Each row was made from one small tree. The marks that hang from a mark follow it in brackets, in the order of their numbers. Every link used is in the known rows. Write each row's tree.
Known rows
Q_511{Q_61{Q_626{Q_504}}}: [ 1.22  0.81  2.09  0.89 -3.40 -0.84  3.15 -0.57  0.36  1.00  0.48 -0.15
  3.17 -0.04 -1.41  0.76  0.42]
Q_702{Q_61 Q_862}: [ 0.09 -1.05 -0.60 -3.61 -1.78 -1.60  2.23  0.62 -1.25  2.73 -1.20  0.97
 -1.60 -1.13 -1.94  1.85 -0.41]
Q_140{Q_702}: [ 1.38  1.19 -0.26 -0.99  1.70 -0.87 -0.53 -0.43  0.25 -1.22  1.04 -1.29
 -0.76 -1.81 -1.16 -1.64  3.07]
Q_511{Q_61{Q_626}}: [ 1.18  0.65  1.81  0.75 -2.42 -0.83  3.66 -0.49  1.08  1.40  0.78  0.67
  2.73  0.74 -0.36  0.88  1.11]
Q_626{Q_61 Q_504}: [ 0.90  0.09  2.86  4.31 -0.44  1.69  2.15 -0.46 -0.73 -2.17 -0.27  1.68
  1.08 -1.69 -4.25 -0.48  0.57]
Q_511{Q_61{Q_626{Q_504{Q_702}}}}: [ 0.97  0.73  2.05  0.17 -2.71 -1.16  3.12 -0.12  0.94  0.68  0.42 -1.08
  2.77 -0.54 -1.01  1.57  0.10]
Q_626{Q_61 Q_504{Q_511}}: [ 0.15  0.11  2.44  4.69 -1.09  2.74  1.42 -0.43 -1.17 -2.61 -1.21  1.83
  1.33 -2.21 -2.79 -1.38  0.68]
Q_862{Q_702{Q_61{Q_626} Q_504}}: [ 0.48  0.00 -1.92  0.91  3.31 -2.46  1.54 -0.28  1.01  0.29  1.54 -0.43
 -0.94  3.76  0.53  0.74  2.09]
Q_702{Q_504 Q_862}: [-0.96  0.33 -1.19 -0.88  2.20 -1.00 -5.35  0.52 -0.94  1.43  1.01  4.17
  1.25  3.05 -0.95 -0.40 -2.40]
Q_504{Q_511{Q_61} Q_702{Q_140 Q_862}}: [-2.05 -0.55 -0.72 -4.41 -1.75  0.73 -2.11  2.06 -0.72  0.70 -0.43 -1.63
  0.87 -1.31  2.90  1.21 -3.48]
Q_140{Q_702{Q_504{Q_511} Q_862}}: [-0.25  1.04 -1.73 -2.07  2.87 -0.99 -4.79  0.21 -0.46 -0.22  0.57  0.51
  0.33 -1.23  0.82 -2.52  1.21]
Q_504{Q_511{Q_61{Q_626}} Q_702{Q_862}}: [-1.46 -0.45  0.42 -3.14 -1.69 -0.53  0.36  1.52  0.39  0.61 -0.88 -0.81
  1.51 -1.32  2.66  2.13 -0.64]
Q_702{Q_140 Q_504}: [-0.49  0.65 -1.39  2.20  2.74  1.92 -5.88 -0.52  0.04 -0.08  1.66  2.00
 -0.13  4.12  0.51 -2.30 -3.60]
Q_862{Q_702{Q_140}}: [-0.05 -0.54 -1.57 -0.83  1.17 -0.53 -0.69  0.13 -1.34 -0.48  3.03 -0.72
 -1.15  4.20  0.46 -0.10  0.00]
Q_702{Q_862}: [-0.44 -0.62  0.15 -2.59 -1.28 -0.83 -1.34  0.46 -2.04  1.45  0.65  2.97
  0.18  1.24 -1.66  0.82 -0.94]
Q_626{Q_61}: [ 0.84 -0.30  2.23  4.01  1.37  1.72  3.28 -0.31  0.56 -1.26  0.36  3.18
  0.25  0.00 -2.16 -0.36  1.94]
Q_862{Q_702{Q_504}}: [-0.11  0.78 -2.18  0.78  4.02 -1.91 -1.89  0.30 -0.12 -0.79  2.91  0.77
  0.36  5.16 -0.49 -0.22  0.74]
Q_61{Q_626{Q_504{Q_702}}}: [ 0.76 -0.33  2.34  1.97 -1.42 -0.19  1.29 -1.30  0.82 -1.08  0.01 -0.37
 -0.14  0.62 -0.75  1.32  0.96]
Q_504{Q_511{Q_61}}: [-0.31  1.20  0.01  0.64 -2.26  1.07  0.46  0.38 -0.63 -0.01 -0.48  1.02
  2.43 -0.07 -0.07 -0.86  0.11]
Q_61{Q_626{Q_504{Q_511 Q_702}}}: [ 0.26 -0.32  2.06  2.24 -1.84  0.53  0.81 -1.30  0.45 -1.40 -0.65 -0.28
  0.02  0.17  0.32  0.69  1.02]
Q_862{Q_702{Q_61{Q_626} Q_140}}: [ 0.53 -1.38 -1.35 -0.74  0.42 -1.09  2.89 -0.47 -0.25  0.64  1.64 -1.94
 -2.50  2.79  1.49  0.81  1.34]
Q_61{Q_626{Q_504{Q_511 Q_702{Q_862}}}}: [-0.06 -0.73  1.91  1.03 -2.25  0.22  0.25 -1.02 -0.06 -0.74 -0.64  0.21
  0.10 -0.01  0.53  1.02  0.55]

Which tree is each row?
[-0.94  0.70 -1.24  2.38  0.97  2.47 -4.86 -0.53  0.30  0.44  0.74  1.56
  1.50  3.02  2.91 -2.73 -3.16] -> Q_702{Q_140 Q_504{Q_511{Q_61{Q_626}}}}
[ 0.02  1.37  0.79  1.04 -3.41  0.73 -0.73  0.03 -1.84 -1.01 -0.75 -0.29
  2.54 -1.18 -2.88 -0.75 -1.20] -> Q_626{Q_504{Q_511{Q_61}}}
[ 0.20  0.06  0.44 -0.90 -1.28  0.12 -0.22  0.34 -0.51 -1.14 -0.68 -3.20
 -1.39 -1.71 -2.82  1.38 -2.59] -> Q_626{Q_504{Q_702{Q_61 Q_140}}}
[-1.11 -0.28  0.29 -1.01 -1.37  1.46 -0.09  0.72  1.09 -0.44 -0.43 -2.28
  0.54 -0.61  3.66  0.84 -1.54] -> Q_504{Q_511{Q_61{Q_626}} Q_702{Q_140}}
[-0.44 -0.86 -0.35 -4.21  0.47 -1.90  1.48  1.63  0.64  0.84 -0.88 -1.58
 -2.17 -1.49 -1.01  3.48 -1.01] -> Q_504{Q_702{Q_61 Q_862}}
[ 0.84  0.38 -0.52  2.95  2.26 -0.69  1.26 -1.14  2.42  1.06 -0.78  1.19
 -0.98  1.72 -0.11  0.10  0.84] -> Q_702{Q_61{Q_626} Q_504}
[-0.05  0.68  0.75  1.44 -2.64  1.07  1.38 -0.31 -0.02  0.24 -0.56  1.21
  2.33  0.22  1.12 -0.66  1.06] -> Q_504{Q_511{Q_61{Q_626}}}
[ 0.89  0.15 -1.15 -2.20  2.57 -2.29 -0.70 -0.39  1.03  1.23 -0.12 -0.76
 -1.31 -2.19  0.82 -0.93  2.39] -> Q_140{Q_702{Q_61{Q_626} Q_504 Q_862}}
[-0.32 -0.08  2.37  3.30  0.14  2.15  1.33  0.49 -0.13 -3.24 -1.37 -0.21
  0.67 -3.13 -2.09  0.19  0.16] -> Q_626{Q_61 Q_504{Q_511 Q_702}}
[ 1.66  0.48 -0.01 -0.58  0.04 -0.91  2.22 -1.10  0.80 -0.65 -1.00 -2.85
 -1.76 -4.04 -0.19 -1.23  3.93] -> Q_140{Q_702{Q_61{Q_626{Q_504{Q_511}}}}}
[-0.44 -1.98 -1.10 -4.19 -2.33  0.19  0.17  0.44 -1.95  3.19 -0.62  0.08
 -2.77 -0.58  0.18  0.74 -2.97] -> Q_702{Q_61 Q_140 Q_862}
[-2.24 -0.55 -2.18 -1.03  0.93  1.92 -8.13  0.32 -2.10  1.43  0.63  3.36
  0.44  3.02  2.64 -2.35 -4.88] -> Q_702{Q_140 Q_504{Q_511} Q_862}
[-0.25  1.15 -2.02  2.14  2.24  0.40 -1.03 -0.04  1.14  0.27 -1.63  1.15
 -0.61  0.79 -0.45 -1.10 -0.35] -> Q_702{Q_61 Q_504{Q_511}}
[ 0.13  0.71 -2.19 -2.79  2.60 -1.51 -2.32  0.36  0.11  0.68 -0.68 -0.86
 -1.01 -2.89  0.58 -1.83  1.53] -> Q_140{Q_702{Q_61 Q_504{Q_511} Q_862}}
[-0.83 -0.66  2.20  1.46 -0.42  1.67  0.61  0.90 -0.88 -2.34 -1.44  0.39
  0.78 -3.35 -1.75  0.58 -0.53] -> Q_626{Q_61 Q_504{Q_511 Q_702{Q_862}}}
[-0.11 -2.70 -0.07 -3.04 -2.96  0.18  1.60 -0.67 -1.12  3.47 -0.67  0.30
 -2.86 -0.20  1.90  1.04 -1.60] -> Q_702{Q_61{Q_626} Q_140 Q_862}
[-0.55 -0.42  0.02 -0.24 -0.05  0.40  2.43  0.45  1.77 -0.93 -2.24 -2.07
 -2.02 -1.63  1.81  1.85  1.03] -> Q_504{Q_511 Q_702{Q_61{Q_626}}}
[ 0.87 -1.51  0.27  0.61 -1.81  1.26  3.12 -1.48  0.56  1.58 -0.65 -0.92
 -3.17  0.27  1.24  0.24 -0.26] -> Q_702{Q_61{Q_626} Q_140}
[ 0.75  1.80 -0.85  0.61  2.84 -0.57 -2.33 -0.55  1.39 -0.83  0.64 -0.73
  1.07 -1.14  1.24 -2.72  2.51] -> Q_140{Q_702{Q_504{Q_511{Q_61{Q_626}}}}}
[ 1.06  0.00 -0.94 -4.22  0.59 -2.20  0.97  0.26 -0.36  1.03 -0.31 -1.76
 -1.86 -3.86 -0.92 -0.40  2.45] -> Q_140{Q_702{Q_61 Q_862}}
[-0.62 -0.13 -3.35 -0.12  2.82 -0.41 -1.36  0.32 -0.40  0.05  1.35 -1.18
 -1.50  3.42  1.78 -0.78 -0.57] -> Q_862{Q_702{Q_61 Q_140 Q_504{Q_511}}}
[-0.36  0.77 -1.85  1.08  2.74 -1.49 -1.10  0.20  0.23 -0.46  2.25  0.55
  1.54  4.45  1.40 -0.48  1.30] -> Q_862{Q_702{Q_504{Q_511{Q_61{Q_626}}}}}
[-0.76  0.42  0.61 -0.56 -0.93  0.22  1.42  0.94  1.56 -0.75 -0.89 -1.66
  1.33 -0.98  2.21  1.57  0.18] -> Q_504{Q_511{Q_61{Q_626}} Q_702}
[ 0.19 -0.58  2.53  2.57  0.48  1.99  1.09  0.32  0.01 -2.59 -0.15 -0.78
 -0.18 -2.32 -2.48  0.53 -1.20] -> Q_626{Q_61 Q_504{Q_702{Q_140}}}
